What can hang from each mark
K242: K356
K93: K709
K343: K481
K709: K93 K218 K356 K481 K656
K218: K709
K481: K343
K356: K242 K709

Every row comes from one small tree of marks. Brackets hold a mark, then the marks that hang from it, in the order of their numbers. Every link used is in the known rows. Which tree was each row made from?
In the rows, 128 means zero.
Known rows
[K356 [K709 [K481 K343] K656]]: 129 121 115 155 134 110 91 134 112 108 128 123 145 102 125 126 137 170
 132 129 155 142 144 143 168 123 149 149 141 117 146 125 127 149 128 164
 134 100 134 146 120 118 136 111 77 123 129 136 146 141 134 103 129 121
 110 111 130 132 111 106 146 109 122 126 136 74 127 144 136 122 139 134
 160 105 115 148 116 128 114 130 118
[K218 [K709 K93 K481 K656]]: 118 122 109 155 153 118 75 131 118 125 128 127 150 124 120 121 136 162
 134 113 148 131 123 144 170 149 116 160 153 104 162 133 126 148 119 192
 119 77 140 148 133 115 162 118 165 115 129 145 134 140 132 96 130 105
 112 116 140 145 108 102 131 99 131 129 137 148 108 135 128 114 110 147
 141 103 118 147 119 117 68 127 117
[K242 [K356 [K709 K93 K218 [K481 K343] K656]]]: 124 121 102 174 135 113 107 136 115 120 121 151 162 116 129 115 139 183
 157 120 133 128 137 142 186 136 122 155 139 117 154 137 134 165 128 160
 123 98 147 149 116 114 152 110 99 110 126 142 159 129 146 101 116 125
 113 94 130 128 107 96 158 106 119 124 131 55 112 163 126 107 113 134
 149 59 110 149 126 121 76 136 120
[K356 K242 [K709 K218 K656]]: 130 120 124 183 153 118 115 130 119 129 122 155 152 117 115 130 142 143
 174 111 144 124 144 141 150 115 140 145 137 117 144 131 123 132 133 159
 102 128 144 145 125 119 164 113 80 118 126 141 153 125 146 117 116 115
 112 110 135 126 113 106 160 104 116 127 138 62 130 135 124 116 114 125
 146 124 109 121 139 112 131 112 102
[K356 K242 [K709 K93 K218 K481 K656]]: 119 128 118 183 159 115 109 137 121 131 128 164 174 120 127 117 143 162
 170 110 132 121 146 147 179 136 114 151 145 107 151 144 128 143 127 172
 110 111 150 151 127 113 177 115 120 116 123 144 155 128 149 107 112 108
 116 102 135 121 107 97 163 103 117 125 140 75 125 156 121 103 105 131
 151 102 116 140 141 118 99 120 108
[K242 [K356 [K709 K218 K481]]]: 122 121 105 190 123 118 168 140 125 116 125 166 146 108 114 131 138 158
 175 111 131 118 148 133 166 130 139 144 123 113 144 144 137 149 129 141
 145 127 156 146 121 116 152 120 101 125 121 143 155 132 144 112 108 126
 119 120 132 131 114 99 157 119 110 129 131 37 120 132 134 114 103 120
 155 95 131 121 149 120 120 122 113
[K218 K709]: 130 116 111 166 140 123 115 121 122 120 124 129 122 120 101 139 131 138
 143 116 148 126 129 130 140 131 137 152 127 117 146 129 120 143 126 162
 123 99 137 141 134 122 145 129 141 124 124 143 137 137 129 109 126 119
 108 121 143 149 118 117 129 129 128 133 127 125 123 108 130 131 114 138
 140 118 126 127 127 113 107 125 113
[K709 K93 K218 K356 K656]: 129 123 108 107 184 118 70 118 117 132 119 123 159 139 126 129 145 125
 148 110 139 121 123 140 165 137 107 123 156 125 152 125 133 121 122 166
 99 110 143 149 141 114 160 115 166 113 123 141 173 124 145 112 132 119
 117 121 142 136 104 95 138 78 121 114 160 156 119 144 106 113 127 148
 127 94 116 148 123 122 96 124 103
[K93 [K709 K656]]: 139 113 103 154 164 118 66 127 114 118 128 104 133 121 116 119 140 132
 145 109 157 135 132 144 136 131 134 141 147 118 140 121 136 128 123 169
 120 120 139 143 128 125 146 116 90 118 129 133 128 144 130 101 140 119
 115 111 142 146 112 112 151 104 124 128 138 140 104 106 129 134 136 142
 133 121 112 121 107 122 114 120 112
[K218 [K709 K481 K656]]: 126 119 111 156 144 118 77 129 119 120 130 120 142 119 113 127 136 155
 131 111 155 133 124 140 163 141 141 155 151 105 156 134 129 142 120 188
 130 86 137 146 133 116 145 114 135 125 132 142 130 142 134 102 130 111
 107 131 136 147 111 103 126 88 127 135 139 136 111 127 136 118 113 141
 146 114 118 139 122 121 115 113 119
[K709 K93 K218 K481 K656]: 119 128 107 139 162 116 82 129 116 122 128 128 167 125 129 113 142 163
 152 108 134 122 127 144 172 151 109 138 160 109 155 143 137 142 121 182
 121 103 152 151 134 114 162 118 139 114 125 143 160 136 147 104 125 112
 122 123 135 134 105 93 143 92 117 124 143 157 113 158 117 109 110 143
 139 91 115 153 124 124 79 125 123
[K356 K242 [K709 K656]]: 130 120 130 184 158 116 111 133 121 122 124 146 138 102 112 141 138 147
 162 118 152 134 146 142 144 112 140 154 130 120 139 119 116 134 136 157
 114 122 141 140 124 121 152 111 83 118 129 139 134 136 137 114 125 111
 110 107 136 132 115 115 160 116 123 126 136 61 122 117 131 120 126 122
 148 138 110 117 133 113 148 117 99
[K218 [K709 K481]]: 125 121 109 168 130 121 117 129 125 118 128 135 132 117 109 129 132 150
 138 113 141 125 130 133 158 141 140 150 133 107 149 141 128 149 121 171
 140 95 140 145 133 117 144 127 152 131 125 143 134 140 132 104 121 118
 110 129 139 146 116 108 127 115 126 135 130 121 122 120 133 124 105 140
 149 115 132 136 131 120 114 120 120
[K218 [K709 K93 K481]]: 118 125 103 170 143 121 109 129 125 123 130 145 143 122 114 124 131 158
 140 114 137 124 130 137 165 150 112 158 137 106 154 139 123 156 120 173
 131 83 145 146 135 114 158 131 182 122 123 146 135 138 132 97 123 112
 115 112 143 144 112 108 132 120 130 130 128 135 119 126 128 119 105 143
 147 100 130 144 129 121 73 134 117
[K343 K481]: 147 118 100 139 138 113 139 122 113 107 121 118 114 106 110 137 135 153
 139 119 140 132 136 128 126 131 130 126 120 126 132 130 127 154 133 140
 132 114 138 135 124 121 128 130 107 125 126 138 156 137 126 109 119 129
 106 104 139 132 117 122 139 143 120 128 123 114 122 122 121 139 129 138
 150 117 115 132 122 127 126 137 128
[K709 K93 K218 K356]: 129 124 103 123 171 119 98 115 121 129 119 144 153 138 120 130 140 117
 155 112 127 114 130 134 161 136 106 116 142 128 145 132 130 128 123 148
 110 116 147 146 141 113 158 128 179 120 118 143 177 122 145 113 123 123
 119 119 145 137 109 102 132 103 122 115 149 140 127 137 106 118 122 146
 128 93 130 145 134 122 101 129 101

Which tree is each row?
137 127 122 138 177 112 44 132 124 126 127 135 159 117 122 130 142 136
 146 111 141 132 131 138 168 133 138 135 147 121 136 130 136 134 123 165
 132 114 139 143 132 114 131 108 152 131 128 138 136 132 148 112 119 118
 113 139 133 133 112 101 148 84 124 127 152 107 115 130 118 104 114 132
 149 121 120 127 140 126 195 103 105
[K709 [K356 K242] K481 K656]
128 127 116 153 173 117 45 129 128 139 126 147 163 133 120 122 140 139
 144 110 140 125 125 141 185 144 118 161 152 112 152 134 126 142 118 184
 115 82 134 145 137 111 154 111 208 123 127 145 136 127 142 102 121 110
 108 118 140 139 109 101 138 87 136 128 147 122 113 132 116 100 101 144
 140 104 118 135 139 119 134 112 102
[K218 [K709 K93 [K356 K242] K481 K656]]
139 129 110 135 169 110 35 121 118 134 122 142 182 137 133 109 144 155
 152 114 121 125 129 139 191 142 117 136 155 125 145 144 138 153 118 170
 113 97 138 148 131 111 136 114 164 122 120 143 167 118 155 104 111 128
 109 113 132 126 106 95 147 88 127 122 145 112 123 170 103 102 104 146
 143 58 113 152 134 130 144 120 117
[K709 K93 K218 [K356 K242] [K481 K343] K656]
125 126 122 183 143 115 106 138 122 125 129 156 163 113 120 121 143 156
 170 109 139 124 147 144 168 126 143 147 143 110 146 143 132 137 128 169
 120 120 147 150 125 115 162 111 95 123 124 142 151 130 151 113 111 115
 113 117 131 124 111 97 156 95 113 131 138 61 128 148 129 107 107 124
 155 117 116 128 143 120 141 110 110
[K356 K242 [K709 K218 K481 K656]]
137 125 115 149 161 113 28 125 121 136 122 141 165 137 124 116 137 153
 131 118 138 132 124 139 193 142 121 163 148 121 150 135 128 160 118 180
 112 68 128 144 129 112 138 110 188 122 124 145 141 123 142 98 117 121
 101 109 138 137 109 103 136 96 140 127 140 111 118 146 114 107 104 149
 146 72 116 147 129 125 134 121 111
[K218 [K709 K93 [K356 K242] [K481 K343] K656]]
125 128 113 110 182 114 48 127 119 123 127 123 160 121 130 128 141 140
 131 115 142 130 126 144 175 143 115 136 157 119 148 124 133 129 120 171
 130 101 142 148 138 111 148 114 178 120 126 140 150 137 138 106 134 113
 119 130 139 141 105 97 138 77 126 117 158 152 111 138 118 106 129 148
 139 106 121 148 124 129 117 122 108
[K709 K93 K356 K481 K656]
147 124 106 166 165 114 65 129 127 126 131 143 151 125 117 112 140 116
 160 107 131 122 144 137 159 135 138 137 135 120 126 141 145 136 117 149
 137 124 142 144 127 117 136 122 159 140 118 135 130 133 141 104 114 129
 117 123 143 139 116 108 158 106 125 130 135 93 115 108 118 116 110 138
 147 115 137 113 142 130 182 106 104
[K93 [K709 [K356 K242] K481]]
152 117 102 148 180 116 43 120 121 138 123 127 158 145 118 111 148 107
 168 99 142 120 133 141 161 127 133 131 151 125 136 135 145 121 118 163
 101 129 140 147 132 120 150 112 126 125 122 135 152 121 146 110 122 131
 111 116 143 137 111 102 153 79 121 126 149 114 118 121 111 117 115 142
 129 102 118 114 131 123 161 100 103
[K93 [K709 K218 [K356 K242] K656]]
125 116 105 191 135 120 171 132 123 118 119 163 132 109 106 142 137 145
 178 113 134 118 146 131 147 121 137 141 117 121 142 133 129 143 135 132
 127 135 151 142 122 119 152 120 92 118 123 142 159 129 141 118 116 128
 115 111 136 134 117 108 161 127 113 124 130 43 121 122 132 121 112 120
 145 104 125 116 145 113 107 127 105
[K242 [K356 [K709 K218]]]
120 125 127 181 169 116 102 134 120 127 124 157 146 107 118 135 137 157
 161 118 143 132 146 146 150 124 115 154 131 117 143 118 111 139 135 159
 104 111 143 141 124 119 164 112 116 110 127 143 137 135 137 109 126 105
 113 88 139 127 111 114 168 125 126 121 137 73 121 124 125 113 126 129
 144 126 109 125 130 111 100 131 95
[K356 K242 [K709 K93 K656]]
141 122 118 135 176 117 64 120 122 135 118 133 159 133 116 133 145 118
 166 105 138 122 129 135 158 125 132 128 148 129 139 130 135 125 125 160
 107 125 140 143 134 117 143 112 139 125 124 141 162 118 151 121 119 122
 110 131 137 134 112 100 147 82 120 123 152 116 123 137 112 110 112 136
 133 109 113 124 140 119 177 103 102
[K709 K218 [K356 K242] K656]
126 114 118 179 147 118 125 137 119 116 121 140 126 96 111 150 138 153
 158 118 156 135 141 139 145 116 142 151 125 122 144 113 123 136 137 146
 132 124 143 139 119 123 147 105 75 112 134 138 135 139 135 114 132 117
 111 107 135 139 114 111 163 115 120 125 137 55 105 112 139 119 129 120
 144 122 112 114 130 109 119 125 102
[K242 [K356 [K709 K656]]]
127 117 109 125 178 121 53 119 121 135 121 121 144 137 115 133 139 126
 129 114 154 128 120 141 166 134 114 150 149 121 158 117 121 129 121 179
 101 82 130 147 142 116 158 114 184 113 128 143 150 130 130 105 139 112
 106 114 147 150 107 105 126 82 135 120 151 151 116 120 119 116 126 152
 127 104 118 140 117 117 87 125 96
[K218 [K709 K93 K356 K656]]
129 128 115 165 161 118 75 126 132 136 126 163 156 132 115 125 135 134
 151 111 129 120 131 135 179 143 113 154 134 114 144 142 126 150 120 165
 126 88 140 145 136 110 150 123 226 127 119 147 139 125 140 105 113 115
 110 117 144 139 113 107 141 112 135 128 136 108 121 125 115 106 95 144
 145 101 137 131 148 121 135 117 103
[K218 [K709 K93 [K356 K242] K481]]
128 127 114 182 145 111 90 133 114 127 124 161 175 123 129 108 139 176
 162 119 128 128 145 146 184 133 120 155 143 115 149 144 126 161 126 167
 109 97 144 150 121 114 158 116 106 116 122 145 162 124 149 100 110 119
 111 92 132 121 108 100 159 109 121 125 132 62 131 168 117 109 109 134
 153 72 114 151 131 126 101 129 117
[K356 K242 [K709 K93 K218 [K481 K343] K656]]
148 126 113 131 158 110 37 123 116 129 121 134 173 133 128 113 144 145
 151 112 130 127 131 135 184 134 142 130 152 127 141 146 143 147 119 167
 123 105 135 145 129 113 123 111 136 132 121 140 163 118 155 110 109 133
 107 131 129 128 110 94 143 85 123 127 145 99 124 162 112 107 107 139
 149 74 114 145 139 130 184 106 120
[K709 K218 [K356 K242] [K481 K343] K656]
130 133 109 149 167 115 85 124 129 135 125 168 171 134 124 118 142 133
 169 107 114 112 136 135 181 144 109 133 140 119 141 152 137 144 121 153
 126 115 151 148 136 110 154 125 196 128 115 145 164 118 153 111 105 121
 121 125 139 128 110 97 148 104 121 121 142 111 126 149 104 103 96 139
 142 85 134 138 153 126 146 117 107
[K709 K93 K218 [K356 K242] K481]
123 121 110 176 139 111 97 140 116 113 123 149 150 102 127 125 136 187
 144 127 140 140 141 143 178 134 123 161 133 118 150 123 125 165 130 157
 138 94 143 143 113 116 139 108 103 110 130 141 140 138 137 98 123 120
 113 92 131 132 109 105 165 117 126 124 131 52 108 146 133 110 123 131
 153 76 111 141 125 123 83 142 116
[K242 [K356 [K709 K93 [K481 K343] K656]]]
140 121 94 127 165 115 52 127 117 127 129 109 164 141 129 105 149 116
 148 101 146 121 132 144 176 139 135 126 166 116 145 140 155 118 110 175
 119 120 141 155 134 115 151 114 134 127 125 133 157 130 141 104 128 130
 119 134 140 145 105 90 138 57 115 126 155 134 113 132 119 116 121 150
 136 101 124 134 120 129 133 105 110
[K93 [K709 K218 K356 K481 K656]]
138 129 121 149 162 114 86 129 129 122 127 150 149 113 115 132 138 131
 156 113 128 125 140 131 166 133 133 135 131 125 130 139 134 141 124 146
 146 121 142 141 131 113 129 120 167 138 119 140 141 129 147 113 111 123
 115 138 137 133 117 107 148 113 124 128 142 96 121 125 119 110 108 133
 152 117 132 123 152 128 201 110 109
[K709 [K356 K242] K481]
112 127 105 175 141 117 148 132 121 120 129 166 157 118 125 120 139 155
 160 114 130 116 147 141 169 138 113 142 137 108 152 145 128 140 125 155
 123 114 154 153 131 112 175 131 134 119 118 144 167 131 141 106 117 116
 123 107 139 127 108 99 145 119 114 120 133 86 132 147 123 115 115 137
 150 97 132 147 135 125 64 137 108
[K356 [K709 K93 K218 K481]]
